Each row comes from the steps of one path. Every step used is in the known rows, and no mark comes twice. Write the path behind each row, first mark first.
Known rows:
tose-kudaza-dazitu-fopuvo-sufug-bega: -.24	-.14	-.27	.02	.07	-.01	.06	-.32	.06	.14	-.04	-.21	.57	-.86	.17	-.17	-.07	.29	.03	.54	.21	-.04	-.07	.01	-.05	-.17	-.03	-.15	-.06	-.11	-.04	.08	-.05	.06	.01	.00	-.35	-.07	-.04	-.13	-.04	-.19	-.14	.06
sufug-bega-dazitu: -.42	-.01	-.17	.03	.01	-.11	.00	-.15	.00	-.03	-.12	-.12	.16	.35	.18	.06	.20	.10	-.10	-.04	-.03	.05	.30	-.06	.10	-.06	-.03	.14	-.02	.03	.03	.08	.12	.00	-.15	-.18	-.36	-.08	.11	.13	-.15	-.06	.18	.10
sufug-bega: -.31	-.09	-.16	-.05	.10	-.11	.12	-.17	.10	.06	-.03	-.26	.20	.48	.11	.04	.08	.14	-.13	-.02	-.06	.10	.16	-.11	.18	.00	-.05	.01	-.04	.16	.08	.22	.11	.00	-.23	-.08	-.45	.00	.07	.06	-.20	-.05	.06	.11
tose-bega-dazitu-kudaza-dogu-fopuvo-sufug: .27	.13	.30	.16	-.08	.11	-.10	.50	-.04	-.01	-.18	-.01	-.15	-.49	-.24	.08	-.16	-.13	.10	.07	.03	.04	.02	-.25	-.27	.13	.00	.03	.10	-.25	-.10	-.23	-.01	.00	-.03	-.06	.43	-.17	-.35	.08	-.02	-.05	-.05	-.04
kudaza-dazitu-fopuvo-sufug-bega: -.18	-.17	-.05	.05	.09	-.18	.00	-.45	.05	.17	-.17	-.13	.69	-.50	.36	-.09	.01	.22	.00	.27	.16	-.03	.17	.12	.05	-.05	.02	-.14	.06	.08	-.03	.28	.00	.13	.01	.18	-.28	-.07	.07	-.07	-.04	-.31	-.01	.13
tose-fopuvo-sufug-bega-dazitu-kudaza: .06	-.21	.47	.10	-.11	-.19	-.12	.00	-.05	-.22	-.06	-.58	.02	-.60	.01	-.05	-.18	.20	-.05	.13	.19	-.05	.03	-.04	-.16	.04	-.10	.08	.00	-.01	-.07	-.01	.18	.04	.10	-.55	.40	-.20	-.11	.04	-.03	-.06	.13	-.02
sufug-fopuvo-dazitu-kudaza-dogu-bega-tose: .33	.29	.47	.00	-.10	.24	-.09	.55	-.25	-.23	.38	.13	-.23	.03	-.31	.19	-.14	-.01	.12	-.05	-.06	.21	-.16	-.06	.00	.05	.02	.11	.01	-.07	-.28	-.21	.12	-.13	.11	-.16	.27	.13	-.21	-.06	.01	.21	.02	-.27
kudaza-dazitu-fopuvo: .06	-.15	-.25	-.03	.19	-.07	.00	-.46	-.09	.15	-.08	.23	.21	.09	.39	-.15	.10	-.04	.07	-.10	-.01	-.07	.04	.25	.10	-.23	-.08	-.16	-.15	.05	.06	.26	-.04	.02	-.20	.37	-.43	.09	.26	-.06	.03	.01	.10	.19
sufug-fopuvo-dazitu-kudaza-dogu-bega: .20	.27	.41	.02	.00	.26	.02	.52	-.18	-.27	.14	-.10	-.27	-.14	-.26	.13	-.20	.08	.31	.02	-.02	.24	-.22	.00	-.10	-.18	.00	.08	.13	-.07	-.27	-.06	.25	-.08	-.03	-.04	.08	-.04	-.18	.00	-.10	.05	-.05	-.17
tose-kudaza-dogu-bega-dazitu-fopuvo-sufug: -.42	.09	-.18	-.05	.00	.05	-.05	.31	.02	-.03	-.10	-.02	.21	-.41	-.17	.00	-.08	-.02	.17	.03	.02	-.13	-.11	-.02	-.18	-.14	.14	-.03	.17	-.20	.01	.01	.05	.08	.12	-.03	.28	-.04	-.16	-.02	.04	-.16	-.23	-.14
fopuvo-sufug-bega-dazitu-kudaza: -.17	-.17	.09	.15	-.10	-.19	-.07	-.02	.03	-.07	-.09	-.32	.16	-.67	-.08	.01	-.07	.31	-.09	.09	.21	-.07	.05	-.06	-.12	.06	-.06	.11	.01	.02	-.03	.02	.14	-.02	-.01	-.48	.10	-.17	-.27	.10	-.24	-.10	.11	-.13
bega-dazitu-kudaza: .06	-.24	-.17	.07	.01	-.07	-.09	-.19	-.06	-.12	.00	-.04	-.22	.04	.03	-.04	.03	-.01	-.02	-.31	.00	-.12	-.02	.10	-.10	-.11	-.17	.06	-.16	.02	.02	-.07	.07	-.14	-.17	-.34	-.09	-.05	-.08	.13	-.11	.19	.22	-.06
sufug-fopuvo: .14	-.10	.26	-.06	.09	.02	-.04	-.07	.02	-.02	.01	-.10	-.06	.90	.13	.00	.02	.09	.00	-.22	-.05	.04	.07	.02	.11	-.13	-.09	-.06	-.22	.21	.03	.18	.04	.01	-.03	-.01	-.15	.12	.30	.03	-.01	.07	.23	.03
dazitu-kudaza-dogu-fopuvo: .48	.09	.14	.05	-.03	.47	-.04	.18	-.02	-.09	.00	.14	-.85	.15	-.17	.02	-.11	-.17	.06	-.10	-.23	.04	-.15	-.07	-.10	.02	-.11	-.09	-.08	.05	-.05	-.02	.11	-.09	-.31	.01	.11	-.03	-.10	.12	-.03	.31	-.09	.10
dogu-fopuvo-sufug-bega-dazitu: -.08	-.01	.30	.07	-.09	.01	-.04	.03	.02	.10	-.22	-.04	-.19	-.06	.03	-.02	.07	.05	-.14	.02	.03	.02	.27	-.10	-.06	.14	.01	.09	.06	-.02	-.08	-.13	-.01	.10	.12	-.18	-.07	-.23	.16	.01	.03	.13	.02	.08
dazitu-kudaza-dogu-bega-tose: -.07	.07	-.18	-.05	-.05	.07	-.05	.30	.02	-.18	.32	.09	-.13	.09	-.33	.18	.00	-.10	-.03	-.12	-.28	.06	.02	-.15	.04	.15	.01	.05	.04	-.03	.03	-.11	.06	-.19	-.23	-.13	.19	.13	-.41	.05	-.10	.10	-.10	-.15
dogu-kudaza-dazitu-fopuvo-sufug-bega-tose: .02	-.27	-.08	-.15	.00	-.30	-.03	-.42	-.05	.34	.26	.11	.60	-.67	.28	-.05	.10	.07	-.06	.45	.09	-.04	.08	-.11	.18	.12	-.01	-.06	-.06	.00	.04	.04	-.13	.02	.24	-.19	-.13	-.03	-.01	-.20	.02	.01	-.12	.07
bega-dazitu-fopuvo-sufug-kudaza: .06	-.01	.09	.02	.00	-.39	-.04	-.25	-.08	.11	-.07	.22	.14	.12	.16	-.08	.05	.02	-.07	-.20	.17	-.20	-.12	.31	-.02	.03	.02	.00	.01	-.01	.10	.11	-.09	.12	.18	-.08	.28	.07	.15	-.08	.15	-.04	.09	-.07
bega-dazitu-fopuvo: -.07	-.17	-.09	-.04	.08	-.38	-.14	-.40	-.19	.11	-.18	.22	.05	.40	.38	-.09	.10	-.13	-.07	-.39	-.01	-.15	.10	.21	.00	-.16	-.06	-.03	-.07	.03	.11	.14	.05	.03	-.06	-.09	-.10	.00	.29	-.03	.06	.16	.18	.07
bega-tose: .07	-.22	-.18	-.07	.01	-.17	.00	-.24	.04	.14	.10	.17	-.02	.88	-.02	.02	.10	-.11	-.18	-.41	-.15	-.01	.05	.00	.18	.13	-.07	.03	-.22	.28	.11	-.07	-.19	-.12	-.01	-.11	-.19	.20	.16	-.06	-.06	.36	.20	-.07
bega-dazitu-kudaza-dogu-fopuvo: .41	.11	.15	.13	-.07	.49	-.11	.24	-.15	-.18	-.12	.30	-.87	.16	-.13	.03	-.01	-.27	.04	-.17	-.20	-.03	-.04	.02	-.17	-.06	-.06	.01	-.06	-.20	-.03	-.20	.14	-.10	-.19	-.06	.18	-.09	-.06	.22	.01	.33	.00	.05
fopuvo-sufug-kudaza-dogu-bega: -.21	.26	-.11	-.07	.01	-.02	.16	.43	.34	-.17	.11	-.07	.05	.11	-.34	.13	.02	.05	.10	.04	-.06	.09	-.10	-.03	.03	.14	.16	.03	.25	.07	.07	.06	.00	.06	.03	.29	.21	.08	-.27	.10	-.02	-.52	-.24	-.12

Which path is each row?
-.36	.18	-.17	-.09	.08	-.06	-.12	.05	-.09	-.07	-.10	.21	.15	.36	.08	.12	.14	-.21	.09	-.18	-.17	-.06	.22	.07	.02	-.16	.13	-.03	.21	-.13	.08	.10	.19	.07	-.13	.18	.08	-.02	.05	.10	.06	-.12	-.08	.03
kudaza-dogu-bega-dazitu-fopuvo
-.51	.22	-.40	-.08	.01	.33	.05	.42	.04	-.22	.07	-.07	-.18	.12	-.30	.07	.10	-.12	.16	-.02	-.16	-.01	.01	-.11	-.05	-.20	.07	.12	.05	-.25	.00	-.18	.06	-.08	-.15	-.02	-.14	-.02	-.16	.21	-.08	-.08	-.17	-.03
tose-kudaza-dogu-bega-dazitu
-.16	-.17	.07	.04	.05	-.58	-.13	-.19	.02	.17	-.35	-.12	.69	-.10	.25	-.01	-.09	-.01	-.03	-.20	.19	-.08	.17	-.07	-.03	-.01	.00	-.04	.05	-.09	.02	.11	-.08	.12	.10	-.03	.10	-.06	.01	-.18	-.04	-.27	.12	-.01
tose-bega-dazitu-fopuvo-sufug
.12	.06	-.27	-.02	.14	-.08	.08	-.37	-.10	.11	.13	.30	.08	.24	.45	-.12	.14	.06	.10	.09	-.01	-.05	-.06	.35	.10	-.20	-.05	-.11	-.09	-.07	.10	.16	-.06	-.04	-.18	.39	-.45	.15	.21	.01	.16	-.16	.04	.17
sufug-kudaza-dazitu-fopuvo
.49	.22	.21	.03	.02	.54	.10	.22	-.08	.03	-.10	.30	-.90	.17	-.10	-.01	-.05	-.27	.15	-.30	-.06	.18	-.20	.05	-.01	-.05	.02	.05	.07	.08	-.13	-.13	.01	-.01	.02	.33	-.16	-.11	.26	-.07	.03	.44	.01	.09
kudaza-dogu-fopuvo-dazitu
.15	-.04	.38	-.05	-.10	-.08	.03	-.18	-.21	-.01	.13	-.19	-.13	.18	.12	.02	-.03	-.01	-.12	-.03	.09	.20	.02	-.04	.15	.11	-.02	.19	-.04	.09	-.12	-.13	.03	-.01	.20	-.22	-.15	-.01	.31	-.27	.06	.31	.24	.05
sufug-bega-tose-fopuvo-dazitu
.31	.08	.23	.03	-.03	.35	.04	.29	.19	.05	-.27	.13	-.45	.18	-.27	-.02	-.10	-.12	.01	-.22	-.09	.01	-.07	-.07	-.02	.14	.04	-.11	.08	.21	.02	.00	-.04	.05	.08	.28	.32	-.08	.12	.00	.02	.24	-.10	.04
kudaza-dogu-fopuvo-sufug
-.35	-.01	-.62	-.10	.04	.25	.05	-.05	.05	.02	.34	.07	.06	.06	-.08	-.04	.15	-.03	.06	.09	-.14	.04	.09	-.09	.07	-.11	-.01	.07	-.16	-.22	-.02	-.38	-.26	-.20	-.10	.08	-.69	.14	-.11	-.04	-.01	.04	-.08	-.01
dogu-bega-tose-kudaza-dazitu
.16	.20	-.07	.03	.03	.07	.19	.26	.27	-.05	.02	-.02	-.12	.10	-.31	.03	-.07	.00	.02	.01	.05	.00	-.22	.06	.05	.12	.07	-.03	.12	.20	.10	.16	-.06	.03	.06	.11	.37	.12	-.10	.11	-.02	-.34	-.08	-.12
fopuvo-sufug-kudaza-dogu
-.51	-.05	-.24	-.07	.05	-.17	-.06	-.01	.02	-.07	-.04	-.01	.01	.56	.06	.05	.21	-.09	.03	-.43	-.12	-.01	.28	.00	.05	-.09	.00	.14	.08	-.05	.03	-.12	.04	-.09	-.07	.06	-.32	-.05	.04	.09	-.10	-.06	.09	.02
dogu-bega-dazitu
.58	-.22	.39	.03	.02	-.08	.00	-.16	-.17	-.20	.01	-.32	-.64	-.40	.10	-.13	-.31	-.03	.13	-.27	.17	.08	-.40	.08	-.06	-.14	-.20	.08	-.15	.11	-.16	-.11	.13	-.10	.05	-.21	.01	-.09	.08	-.22	-.06	.37	.23	.00
tose-fopuvo-dazitu-kudaza
-.29	-.12	-.53	-.15	.05	.02	-.04	-.20	-.11	.13	.33	.23	.40	-.09	.14	-.07	.12	-.08	.03	.10	-.15	-.04	.07	.03	.10	-.15	-.02	-.04	-.12	-.28	-.01	-.20	-.17	-.10	-.08	.27	-.45	.17	.00	-.14	.09	.12	-.13	.03
dogu-bega-tose-kudaza-dazitu-fopuvo
-.32	.42	-.16	-.08	.02	-.20	-.03	.23	-.11	-.14	.15	.32	.11	.46	.10	.13	.17	-.16	.12	-.02	-.18	-.03	.07	.21	-.02	-.05	.15	.02	.27	-.28	.11	.09	.20	.05	-.14	.16	.16	.09	-.01	.17	.19	-.28	-.16	.03
sufug-kudaza-dogu-bega-dazitu-fopuvo
-.32	-.17	-.34	-.09	.01	-.05	-.06	-.20	.02	.13	.19	.07	.52	-.53	.02	-.11	-.01	.05	.07	.13	-.01	-.11	.01	-.03	.00	-.04	.01	-.06	-.06	-.21	-.04	-.18	-.31	-.06	.17	.16	-.23	.11	-.09	-.31	.08	.04	-.19	-.07
dogu-bega-tose-kudaza-dazitu-fopuvo-sufug
.12	.02	-.21	.07	.09	-.04	.17	-.13	.19	.03	.08	.03	.07	-.02	.00	-.12	.06	.20	.07	.08	.19	-.04	-.09	.21	.04	-.02	-.01	.00	-.04	.11	.05	.05	-.26	-.03	.06	.23	-.29	.08	-.01	.06	.04	-.26	.02	.00
fopuvo-sufug-kudaza-dazitu
-.03	.00	-.07	.01	-.13	.39	.07	-.05	-.01	.18	.20	.01	-.16	-.36	-.10	-.11	.05	.13	-.15	.47	.02	.04	.05	-.23	-.02	.14	.01	.04	-.18	-.19	-.16	-.36	-.32	-.04	.14	.01	-.40	-.06	.01	-.08	.09	.25	-.08	.09
dogu-fopuvo-sufug-bega-tose-kudaza-dazitu
-.02	.10	.16	-.19	.01	.08	-.05	.29	.00	-.18	.18	-.08	-.15	.71	-.11	.12	.04	-.22	.00	-.14	-.32	.11	.13	-.17	.12	.09	.08	.01	.10	.03	.06	-.07	.06	-.03	.02	.14	.28	.14	.05	-.03	.15	.00	-.04	.03
kudaza-dogu-bega-tose-fopuvo
-.36	-.12	-.01	.08	-.03	-.25	.00	-.10	.09	.03	-.20	-.29	.36	-.02	-.01	.04	.08	.20	-.13	-.04	.17	-.02	.25	-.05	.01	.05	.02	.11	.06	.08	.01	.09	.01	.10	.16	-.29	-.07	-.13	.03	.04	-.14	-.21	.15	-.04
fopuvo-sufug-bega-dazitu
.37	.38	.08	-.03	.01	.34	.14	.32	.06	-.02	.10	.35	-.87	.77	-.09	.04	.09	-.16	-.01	.03	-.28	.10	-.13	.00	-.01	.07	.05	-.03	.06	-.07	.08	-.03	.01	-.02	-.18	.26	.11	.07	.09	.16	.19	.13	-.14	.14
sufug-kudaza-dogu-fopuvo
.41	-.14	.34	-.04	.05	-.04	.04	-.18	-.11	-.06	-.11	-.24	-.46	.16	.18	-.13	-.16	-.09	.14	-.35	.12	.08	-.26	.10	.02	-.14	-.09	.10	-.06	.18	-.07	-.01	.03	-.03	.19	.09	-.16	-.07	.39	-.23	.05	.23	.27	.09
tose-fopuvo-dazitu
.29	.08	.05	.00	-.01	.59	.11	.33	.18	.06	-.18	.03	-.60	-.11	-.38	-.06	-.17	-.12	.04	.07	-.09	-.04	-.31	-.19	-.12	.03	.03	-.09	-.05	.07	-.05	-.12	-.18	.05	.09	.24	.31	-.03	-.02	.00	.03	.25	-.20	-.05
tose-kudaza-dogu-fopuvo-sufug
.12	-.06	.03	-.05	.05	-.49	.06	-.29	.11	.10	-.07	.07	.24	.12	.13	-.07	-.08	.14	-.05	-.13	.15	-.11	-.19	.22	.05	.09	-.02	-.13	.01	.19	.09	.22	-.10	.11	.11	.11	.24	.08	.13	-.18	.09	-.08	.01	-.05
dazitu-fopuvo-sufug-kudaza
-.03	.33	.03	.05	-.01	-.30	.02	.26	-.04	.04	-.14	.12	.52	-.06	.04	.11	-.06	-.11	.07	.14	.16	-.03	-.03	.00	-.08	.09	.15	-.01	.21	-.20	.08	.14	.03	.10	.10	.13	.51	.09	-.15	.03	.15	-.44	-.07	-.07
tose-bega-dazitu-fopuvo-sufug-kudaza-dogu
.22	-.24	-.35	-.17	.21	-.10	.00	-.51	-.06	.23	.11	.20	.08	-.11	.43	-.16	.14	-.10	.14	.03	-.03	-.10	-.05	.10	.19	-.24	-.11	-.11	-.16	-.08	.14	.14	.00	-.05	-.04	.16	-.47	-.03	.17	-.07	.01	.04	-.05	.24
dogu-kudaza-dazitu-fopuvo
-.13	-.13	-.18	.08	.02	-.24	-.05	-.05	-.09	-.08	.01	-.22	.21	-.13	.10	.06	-.05	-.04	.03	-.13	.07	.01	.08	-.10	-.08	-.04	-.13	.11	-.13	-.16	.00	-.09	.09	-.15	-.27	-.30	-.12	-.07	-.34	.09	-.20	-.04	.15	-.03
tose-bega-dazitu-kudaza
.42	.14	.43	-.03	-.07	-.05	.06	.26	.05	-.13	.16	.01	-.31	.50	-.26	.02	-.10	-.10	-.12	.00	-.02	-.01	-.25	-.04	.05	.30	.08	.00	-.01	.18	.12	-.06	-.11	.01	.28	.04	.76	.26	.10	-.06	.32	-.04	.00	-.11
bega-tose-fopuvo-sufug-kudaza-dogu
-.10	-.24	.18	-.06	-.05	-.43	-.06	-.32	.04	.25	-.03	.04	.62	-.08	.16	.05	.00	.15	-.27	.04	.08	-.03	.13	-.10	.12	.27	.01	-.09	-.01	.20	.04	.19	-.07	.14	.14	-.17	.13	.09	.10	-.28	.00	.10	.04	-.08
dazitu-fopuvo-sufug-bega-tose
-.08	.00	.07	.16	-.09	.07	.02	.23	.09	-.19	-.11	-.28	.17	-.61	-.29	.10	-.10	.14	-.01	.25	.16	-.03	.01	-.12	-.13	.06	.05	.05	.12	-.01	-.04	.06	.19	.04	-.06	-.34	.34	-.19	-.34	.21	-.20	-.19	-.04	-.18
fopuvo-sufug-bega-dazitu-kudaza-dogu
-.13	.06	-.01	-.05	-.10	.03	.04	.05	.02	.10	.01	-.01	.45	-.40	-.20	.07	-.16	.09	-.16	.41	.07	-.06	-.15	-.19	.00	.18	.08	-.11	.00	.02	.03	.10	-.04	.11	.14	-.20	.44	.11	-.10	-.15	.00	.04	-.23	-.17
dazitu-fopuvo-sufug-bega-tose-kudaza-dogu
.02	.16	.26	.03	-.04	.29	.07	.27	.19	.04	-.21	-.06	-.21	-.02	-.24	.09	-.05	.02	-.10	.21	-.09	.14	.08	-.22	-.03	.16	.10	-.07	.17	.16	-.05	.12	.08	.15	.03	.16	.15	-.14	.03	.06	-.07	-.06	-.16	.11
kudaza-dogu-fopuvo-sufug-bega
-.31	-.07	-.05	-.03	.03	-.33	-.09	-.35	-.17	.11	-.16	.04	.36	.17	.39	.02	.15	.07	-.12	.01	.00	-.04	.29	.08	.01	-.08	-.01	-.01	.04	-.06	.06	.29	.19	.08	-.14	-.18	-.25	-.07	.23	-.01	.01	.00	.12	.15
sufug-bega-dazitu-fopuvo
.17	.06	-.08	.13	.00	.15	-.05	.11	-.07	-.19	-.05	.07	-.30	.02	-.22	.06	.01	-.11	.09	-.14	-.08	-.11	-.10	.07	-.12	-.10	-.06	.04	-.07	-.04	.03	.02	.12	-.12	-.22	-.22	.22	-.02	-.20	.25	-.12	.07	.08	-.11
bega-dazitu-kudaza-dogu
.15	.09	.32	.03	-.18	.28	.03	.28	.08	.10	-.06	.18	-.18	.11	-.29	.11	.02	-.06	-.25	.14	-.15	.11	.20	-.25	.05	.37	.12	-.03	.10	.15	-.03	-.03	-.09	.08	.14	-.08	.26	-.01	.05	-.03	.05	.18	-.07	.02
kudaza-dogu-fopuvo-sufug-bega-tose
-.23	-.18	-.32	.02	-.05	.20	.14	-.06	.09	.13	.24	-.13	.29	-.56	-.16	-.07	.03	.21	-.13	.50	.16	.00	.03	-.17	.07	.07	-.01	.04	-.21	-.03	-.08	-.14	-.30	-.04	.12	-.11	-.29	.05	-.11	-.07	-.08	.05	-.03	-.10
fopuvo-sufug-bega-tose-kudaza-dazitu
.15	.05	.54	.11	-.11	.00	-.09	.20	-.05	-.30	-.10	-.55	-.02	-.60	-.19	.03	-.19	.10	.00	.28	.14	-.02	-.03	-.10	-.20	.04	-.01	.02	.09	-.06	-.07	.10	.27	.09	.06	-.36	.62	-.15	-.21	.15	.00	-.22	.05	-.07
tose-fopuvo-sufug-bega-dazitu-kudaza-dogu
.04	.06	-.34	.01	.11	.08	.18	-.15	.04	-.03	.22	.15	-.16	.38	.19	-.08	.20	.04	.06	.11	-.02	.03	-.01	.23	.09	-.16	-.05	.02	-.11	-.06	.07	.02	-.13	-.09	-.17	.32	-.60	.15	.08	.16	.04	-.16	.07	.13
sufug-kudaza-dazitu
.10	-.29	-.12	.04	.12	-.12	-.02	-.47	.06	.17	-.18	.03	.44	-.38	.27	-.20	-.04	.08	.09	-.08	.15	-.11	-.02	.22	.07	-.15	-.02	-.18	-.04	.13	.01	.17	-.18	.08	.06	.32	-.15	-.01	.18	-.15	.01	-.09	.05	.05
kudaza-dazitu-fopuvo-sufug
